Every row comes from one small tree of marks. Brackets hold a mark, then the marks that hang from it, in alphabetical order. Every link used is in the known rows. Which tree was each row made from?
Known rows
(zikab (refo (mesed (dosen (galag (vufan tizokud)))))): [  5 -37  -9 -11  -5  -1  16   1  12 -18 -13 -14  -2  15   9   5  26  20
   1   2   5   1   1   2 -10  -6  10 -23 -18   8   3   1  -2 -13   4]
(dosen (galag refo) (kitak (vufan tizokud)) rupu): [ 24 -15 -11  -6  -5  -4   4  27   9   2 -16   4   2  -1   0   8  16  28
   5  11   9 -15 -24  12  -6  12  16 -19  -4  -5   0   7  -3  -9  14]
(rumo (galag (dosen kitak rupu) vufan)): [ 23 -27  -2  -7  -5  -2   7   5   0  -3  -8  -3  12 -10   1  27  19  16
   1   7   2  -3 -22   9  -7  -7  31 -18  -9   5  -3  -1   3 -10  13]
(zipufez bigo (tizokud (vufan galag))): [  0  -1   7  -1   1   3  11 -19   3  -9  -4  -2  12   8 -12  -7  13  22
   4  -4   5  -5 -13  11  -8   1   8 -21 -22   9   4  -6   8 -17  -1]
(galag (dosen rupu)): [ 12   2   3  -4  -2  -6   7  10   0  -1   5   7  11  -1  -3   3   6  16
  -1   4   4  -4   7   5  -6   3  18 -13  -5   7   1   6   7 -16  10]
(refo (mesed (dosen (galag (vufan kitak)) rupu))): [  3 -25  -1  -5  -4   5  15   6   1 -20 -17 -13   3  17  -7  14  19  22
  -1   7   6  -3  10   4  -5   4  18 -18 -12  -7   0  -6 -12 -18  12]
(refo (mesed dosen)): [  3  -2   0  -6  -4   4  13  -4   9 -19  -9  -7   5  15   1  -7  17  15
  -2  -2   8  -5  26  -3  -8   1   1 -19  -8   3   5   7  -2 -26   3]
(zila (rumo (galag (refo mesed)))): [ 14 -21   5 -13  -2   8   7   6  -1 -12  -9  -5   5  17  -1  -2  19   9
   5  -7  14   4  17   4 -11   3  -6 -20  -1   3   1  22  -8 -16   3]
(refo (mesed (dosen (galag vufan) rupu))): [  5 -22   1  -9  -4   4  12   5   6  -9 -12 -11   3  18  -4  16  21  16
   0   2   6  -1  12   5  -5  -2  15 -18 -14   0   0   1  -7 -19   8]
(zipufez bigo (tizokud (vufan (galag refo) kitak))): [  3 -12   6   0   2   5  12 -11  -3 -17 -11  -2  15   9 -14 -19  18  26
   4   2   5  -2 -15  11  -8  10   9 -22 -21   1   5  -2   7 -13   4]
(galag dosen (refo mesed) (vufan tizokud)): [ 19 -26  -2 -10  -4  -4   9   7   4  -4  -1  -3   8   0   8 -22  31  16
   2  -1   8  -2  -5  -1 -10   3   9 -21 -12   5   7  19  12 -14  10]
(galag dosen): [ 13  -1   1  -6  -1  -7  11  -2  -1  -6   8   4  11  -9   5  -2   9  14
  -1  -1   4  -4  10   2 -10  -1   7 -14  -7  10   3   7   9 -16   7]
(rupu (dosen galag)): [ 11   1   3  -8   3   2  13  -1   4  -6   5   3   9  -4   3   7   4  12
   2  -2   9 -10  12   9  -9   2  -2 -16 -11  -4  -2   3 -12 -19   8]
(bigo zipufez): [ 14   3   6  -2  -3  -7  14  -7   8  -8   2  -2  10   1   2   3  12   9
  -2  -2   5  -6  28  -4  -8  -9   5 -17  -4   5   4   8   3 -16   8]
(mesed (dosen (galag vufan) rupu)): [  8 -26  -1  -6  -2   2  14   1   2 -10  -3  -7   7   6  -5  24  17  13
   0   3   1  -4  -5   8  -6  -5  18 -16 -12   1   1   1  -2 -14   7]
(zikab (refo (mesed dosen))): [  1 -17  -3  -8  -3   2  13   3  13 -17 -13  -8   3  21   7  -3  16  14
  -3   1   6   5  31  -4 -10  -3   6 -20 -11  12   5   6  -3 -21  -2]
(zikab (refo (mesed (dosen (galag vufan) kitak)))): [  8 -41  -8 -12  -4   2  14   6  11 -15 -25 -16   3   7   9  19  24  20
   0   6   4   6   1   5 -10  -7  18 -22 -18  10   2  -4  -9 -17   3]
(vufan galag): [  6  -9   4  -3  -3   4  12  -8   1 -16   0   1  11  -6  -2   4  20  10
  -1   0   4  -5   6   3  -8  -5   9 -19 -14   9   7  -2   2 -25   7]
(bigo (zipufez (tizokud (vufan galag kitak)))): [  9  -3  11   1  -2  -6  15 -13   3 -18 -15  -8  12   4 -13   6  17  23
   0   0   4  -3   9   5 -11  -3   5 -21 -18  -1   4  -8   7 -13  12]
(zipufez bigo (tizokud (vufan (kitak dosen)))): [  3  -3   2  -2   3   4  15 -12  -2  -9   2   1  12  15 -12 -18  -4  27
   1   2   4 -14  -9   3 -10  10   7 -19 -13  -9   0  -4  -2 -10   4]
(kitak dosen (vufan (galag refo))): [ 16 -45   1 -10   1  14  11   7  -3   0   1   1  15  -1  -3   0  22  14
  -4   3   3 -11   2  -1 -11   2   9 -18 -12   0   2   0  -6 -17   7]
(dosen (galag refo) kitak rupu): [ 18  -3   0  -8  -4  -3   5  21   2  -1 -13   3  10  -1  -5   9  15  20
   5   8   8  -2 -11  15  -5   8  17 -18  -8   2   1  14   0 -15  14]
(galag refo (vufan (kitak dosen))): [ 18 -43   1  -8   1   8  15   5 -10 -11   5  -2  16   1  -2  -7  19   9
  -3   7   1  -8  -3  -6 -11   1  13 -18 -11  -8   6  10  -5 -13  12]
(refo (mesed (dosen (galag vufan) kitak rupu))): [ 10 -23  -4  -9  -6   3  11  10  10 -11 -25 -12   4   7  -4  20  22  22
   1   7   7  -2  -7   7  -5   1  25 -19 -13  -2  -1  -2  -9 -21  10]
(rumo galag): [ 12  -3   2  -6  -1   5  11 -11   0 -15   3  -2   7   5   3  13  16   8
   2  -3   5  -5  15   3  -9  -7  -2 -20  -7   5   2   8   0 -15   7]
(rupu (dosen (galag refo))): [ 16  -7   4 -11   4   3  11   6   2  -3   3   3  12  -1   3  -3  11  11
   4  -2  10  -5  10  10 -10   6  -3 -16 -11  -3  -1  14  -9 -16   8]
(galag (dosen kitak rupu)): [ 17   2  -2  -4  -5  -8   5  15   4  -1  -7   7  11 -11  -2   7   6  21
   0   9   5  -7 -10   7  -6   5  27 -15  -5   4   0   3   6 -17  12]
(mesed (dosen kitak)): [ 11  -4  -7  -5  -5  -1  12  -4  10 -20 -13  -3   9  -7   2   6  13  16
  -1   3   3 -10  -7   2  -9  -1  13 -18  -6   0   4   3   0 -23   5]
(mesed dosen): [  6  -5  -2  -4  -2   2  14  -8   6 -19   0  -4   8   3   1   1  11  10
  -2  -1   2  -8  10  -1  -9  -3   4 -16  -7   3   5   7   2 -21   3]
(dosen galag rupu): [  8   6   3  -5  -2  -2   9   8   1  -3   1   3   5   8  -5  15   7  16
   3   3   6  -4  11  10  -5   2   8 -16  -8   4   0   6  -2 -16  10]
(tizokud (vufan galag)): [  7  -3   5  -2   1   2  12  -9   3 -12  -5  -4   8   3  -7   4  20  15
  -2   0   3  -3   2  12 -10  -2  -5 -21 -22  12   9  -7   7 -21   3]
(refo (mesed (dosen galag))): [  2  -3  -1 -10  -2   3  15  -6   6 -17 -11 -10   2  13   1   2  18  20
   1  -4   9  -2  24   5  -7   2  -3 -18 -11   2   0   4  -6 -23   5]

Write each row's tree
[ 18  -1   1  -9  -6  -4   2  27   6   2 -19   3  11   3  -1 -11  18  23
   2   8  12   2   4   7  -5  13  22 -17  -6   4   1  14   4 -20  13]
(galag (dosen kitak rupu) (refo mesed))
[ 20 -39  -3  -9  -3  -3  11  -8  -3 -12   6  -3   5 -12   4   9  15  14
   4  -4   4  -8 -28   4 -13  -6  11 -18  -3   1  -1   7   3  -5   6]
(zila (rumo (galag dosen (vufan tizokud))))
[ 23 -42  -2 -11  -3  -1  10  -3  -4 -10  -7  -5  11 -19   3  23  14  13
   2  -1   3  -3 -29   8 -13  -8  21 -16  -3   3  -2   2  -5  -9   6]
(zila (rumo (galag (dosen kitak) vufan)))
[ 22 -13  -5  -4   1   4   9  12  14  -3  -7   4  10 -11   7  10   2  14
  -3   7   7 -20  -2   1 -11   6   9 -16  -4  -9   1  -6 -19 -19   5]
(rupu (dosen (kitak vufan)))
[  8   0  -5  -7  -7   2  10   0  14 -20 -21  -7   5   5   2  -3  18  20
  -1   3   9  -7   8   0  -8   3  10 -20  -8   0   4   4  -5 -27   5]
(refo (mesed (dosen kitak)))
[  8 -14   7  -8  -3   9   9   3   2 -11 -12  -3  11   7  -2 -14  32  11
   1  -1  11   3  20   2  -8   3   4 -22 -16   9   7  10   2 -27   8]
(vufan (galag (refo mesed)))
[ 14 -28  -4  -3  -5   3  13   9   0 -13   5   2   7   4  -7  -2   9  18
  -2  13   2 -20 -21  -6  -8   3  25 -19  -8 -17   4   1  -4 -12  16]
(galag (vufan (kitak (dosen rupu)) tizokud))
[ 25 -19 -14  -7  -5  -5   8   0   7 -10  -8  -1   2 -15  10  13  16  28
   3   5   5 -17 -23   6 -10   2  13 -20  -2  -1  -5  -4   1  -6  11]
(rumo (galag (dosen (kitak (vufan tizokud)))))
[ 23 -19  -4  -7  -2   0   5  27   4   5 -15   1   7   2  -2  18  14  22
   3  10   6  -8  -6  13  -6  10  15 -17  -4  -2   0   4  -8 -11  11]
(dosen (galag refo) (kitak vufan) rupu)
[ 14 -41   2 -13   0  17  10  12   1   0  -8  -3  11  10  -2  -8  26  16
  -3   3   9  -8  18  -3  -9   6   7 -20 -13   0   2  -1 -11 -21   7]
(kitak dosen (vufan (galag (refo mesed))))
[ 17 -21  -9  -6  -1   4  12   4   7  -2   8   4   3   2   3  -6   6  19
  -2   4   5 -25  -6  -7 -11   3   4 -19  -3  -9   2   1  -6 -12   7]
(kitak dosen (vufan tizokud))
[ 15 -29   5 -10   3   8  14  10  -2 -12  -9  -7  10   7   2  -5  21  14
   2   3  12  -3  15   3 -10   9   3 -19 -15 -11   0   6 -18 -17  12]
(rupu (dosen (galag (refo mesed) (vufan kitak))))
[ 14 -22  -3  -9   2   7  11  16   0   9   4   3   5  10  -5  20   2  20
  -1   6   5 -15   8   5  -7   6  12 -14  -5  -6  -5  -5 -14 -10  10]
(kitak (dosen galag rupu) vufan)
[  8  -8   0  -8  -1   4  14  10  -8 -10   1   3   7   9 -11   9   1  24
   0   9   6 -11   6   6  -6   9  15 -15  -7 -12  -4  -3 -11 -14  17]
(vufan (kitak (dosen galag rupu)))
[ 14 -15  -4  -8  -4   1  12  18  -5 -10  -1   5   5   9  -9 -11  11  29
   4  11   8 -14 -12   7  -6  15  13 -19  -6 -17  -3  12  -3  -9  20]
(vufan (kitak (dosen (galag refo) rupu)) tizokud)
[ 11  -8  -6  -5  -4   1  15  -2   0 -21   6   4   5  -1  -2 -15   5  22
  -1   7   6 -21  -7  -6 -10   7   9 -19  -5 -14   3   3  -2 -15  14]
(vufan (kitak dosen) tizokud)
[ 23 -47   5 -11  -2   1   6  13  -8   1   1  -1  13   0  -4  14  17   9
   3  -1   4   4 -17   9 -10  -2  20 -14  -2   6  -2  16   1  -4   7]
(zila (rumo (galag (dosen rupu) refo vufan)))
[ 17 -15 -15   0  -8  -2   7  15  20 -12 -17   0   1  -1   0   9   9  27
  -1  12   4 -22 -26   2  -6   8  23 -18   0 -10   2  -3  -4 -15   8]
(mesed (dosen (kitak (vufan tizokud)) rupu))
[ 14 -26  -3  -8  -4   0  14   6  -2 -20 -10  -8   1   9   3 -12  31  22
   4   4  10  -4  -2   2  -9   7   1 -23 -14  -6   6  10  -2 -13  15]
(dosen (galag (refo mesed) (vufan kitak tizokud)))
[ 15 -16   4  -8  -3  -1   7   6  -4  -5   1   3   8   0  -5  16   3  16
   3  -1   7  -2  -3  10  -8   1  15 -13   3   4  -5   8  -2  -9   7]
(zila (rumo (galag (dosen rupu))))
[ 12 -21   6  -3  -4  -1  10  14  -9 -12  -8   4  16  -7  -9  -4  21  22
  -1  10   4   1  -3   7  -5  10  26 -15 -10   3   1   0   6 -16  17]
(vufan (galag (dosen rupu) refo) kitak)
[ 19 -40  -5  -8  -3   5  14   5  -4 -15   6   0  11  -1   0 -17  21  16
  -1   8   3 -16 -21  -7 -12   3  14 -21  -9 -13   7  11   1 -10  15]
(galag refo (vufan (kitak dosen) tizokud))
[ -1  -3   5   3   1   4  14 -18  -1 -20  -8  -3  12   6 -14 -10  11  27
   3   1   4  -7 -12   9  -8   6  10 -21 -20   1   4 -13   4 -15   3]
(zipufez bigo (tizokud (vufan galag kitak)))
[  6 -19   4  -4  -4  10  13   7  -5 -15  -3   4  13   2 -14   3  10  20
  -4  12   4 -12  -1   0  -6   5  26 -17 -12  -9   0 -10  -8 -21  16]
(vufan galag (kitak (dosen rupu)))
[ 11 -14   2 -17   1   8  12  10  -4   0  -2  -3   8  16  -1 -11  19  18
   3  -2  12  -2  22   4  -9   7  -3 -19 -13  -1  -1  17  -7 -19  11]
(kitak (dosen (galag (refo mesed))))
[ 16 -38   4  -9  -1   6  11  -8  -4 -13   5  -6   7   0   0  22  15   2
   1  -5   4  -4  -7   2 -13 -11   5 -18  -4   4   4   7  -8 -10   2]
(zila (rumo (galag vufan)))
[  8 -10   4  -1   0  -4  15  -7  -7 -20  -8  -4  10  -7  -8  -1  18  27
  -4   5   2  -2  -2  13 -10   6   4 -18 -20   8   4 -16   7 -15   9]
(tizokud (vufan (galag dosen) kitak))
[ 10 -13   6  -6   0   1  12   5  -5 -15 -19  -8  10   7  -8 -19  31  29
  -2   4   8   6  12  11  -9  12   0 -21 -22   8   4  -5   7 -18  10]
(tizokud (vufan (galag dosen (refo mesed)) kitak))
[ 15 -14   3 -13   0   5   9  17  -5   6   4   5  11  11  -8   2  10  17
   3   4   7  -5   3   9  -6   7  12 -16  -9  -3  -2  16  -3 -13  13]
(kitak (dosen (galag refo) rupu))
[ 25 -20 -13  -7  -4  -4   8  13   7  -5 -13   0   2  -8   6   4  20  26
   5   6   8 -16 -21   9  -9   9   4 -21  -5  -4   2   8  -3  -9  12]
(dosen (galag refo) (kitak (vufan tizokud)))
[ 13   5  -2  -6  -5  -3   7  13   4  -4 -12   3   7  -3  -4  19   8  21
   4   8   7  -7  -7  13  -5   4  18 -17  -7   0   0   2  -4 -18  13]
(dosen galag kitak rupu)
[ 10  -5   1 -11  -1   4  11   9  -3   2   6   4   9   9  -8  12   3  18
   1   4   6 -10   6   7  -6   2  12 -16  -9  -4  -3   4  -7 -15  12]
(kitak (dosen galag rupu))
[ 19 -15   1  -7  -1  -4   9   5   0  -6 -17  -4  15 -14  -4  -4  28  26
   0   4   3   2 -22  19 -10   6   9 -20 -22  14   4  -1  14 -17   8]
(tizokud (vufan (galag (dosen kitak) refo)))
[ 15 -19   2 -10  -1  -1  11  -6  -7 -11   5  -1   8  -7   1  11   6  13
   2  -6   6  -2   0   7 -12  -3   4 -14   1   6  -3   8  -2  -9   4]
(zila (rumo (galag dosen)))
[ 16 -25  -4  -2  -3   5   9   4   6 -10 -14  -1   9 -14   1  17  20  17
  -3   7   4 -13  -9   3  -9   0  16 -19 -10   4   4 -14  -8 -21   7]
(dosen (kitak (vufan galag)))
[ 17 -42   2  -8  -1  13   8  20  -1   6  -2   4  14   7  -9   5  18  15
  -3   8   4 -11  -1   1  -7   5  21 -17 -10  -3   0  -1  -7 -16  10]
(kitak (dosen rupu) (vufan (galag refo)))
[ 19 -35  -3 -12  -3   3  10  16  -1   4   6   2   8   7  -5  -1  20  17
   4   5   5 -11 -26   5  -8   2  18 -20 -13  -9   0  15   2  -9  16]
(kitak (dosen (galag refo (vufan tizokud)) rupu))
[  5  -9   8  -2   2   5   9 -11   1  -5  -5  -1  16   9 -12 -17  20  20
   6  -4   5   0 -14  13  -8   4   6 -22 -23  10   6   5  12 -15   0]
(zipufez bigo (tizokud (vufan (galag refo))))
[ 10  -6   4  -4   1  -4  12  -7  -2  -8  -2  -3  11  -6  -5   0  20  21
  -3  -1   2   0  -2  14 -10  -1   1 -18 -22  16   4 -10  13 -17   5]
(tizokud (vufan (galag dosen)))
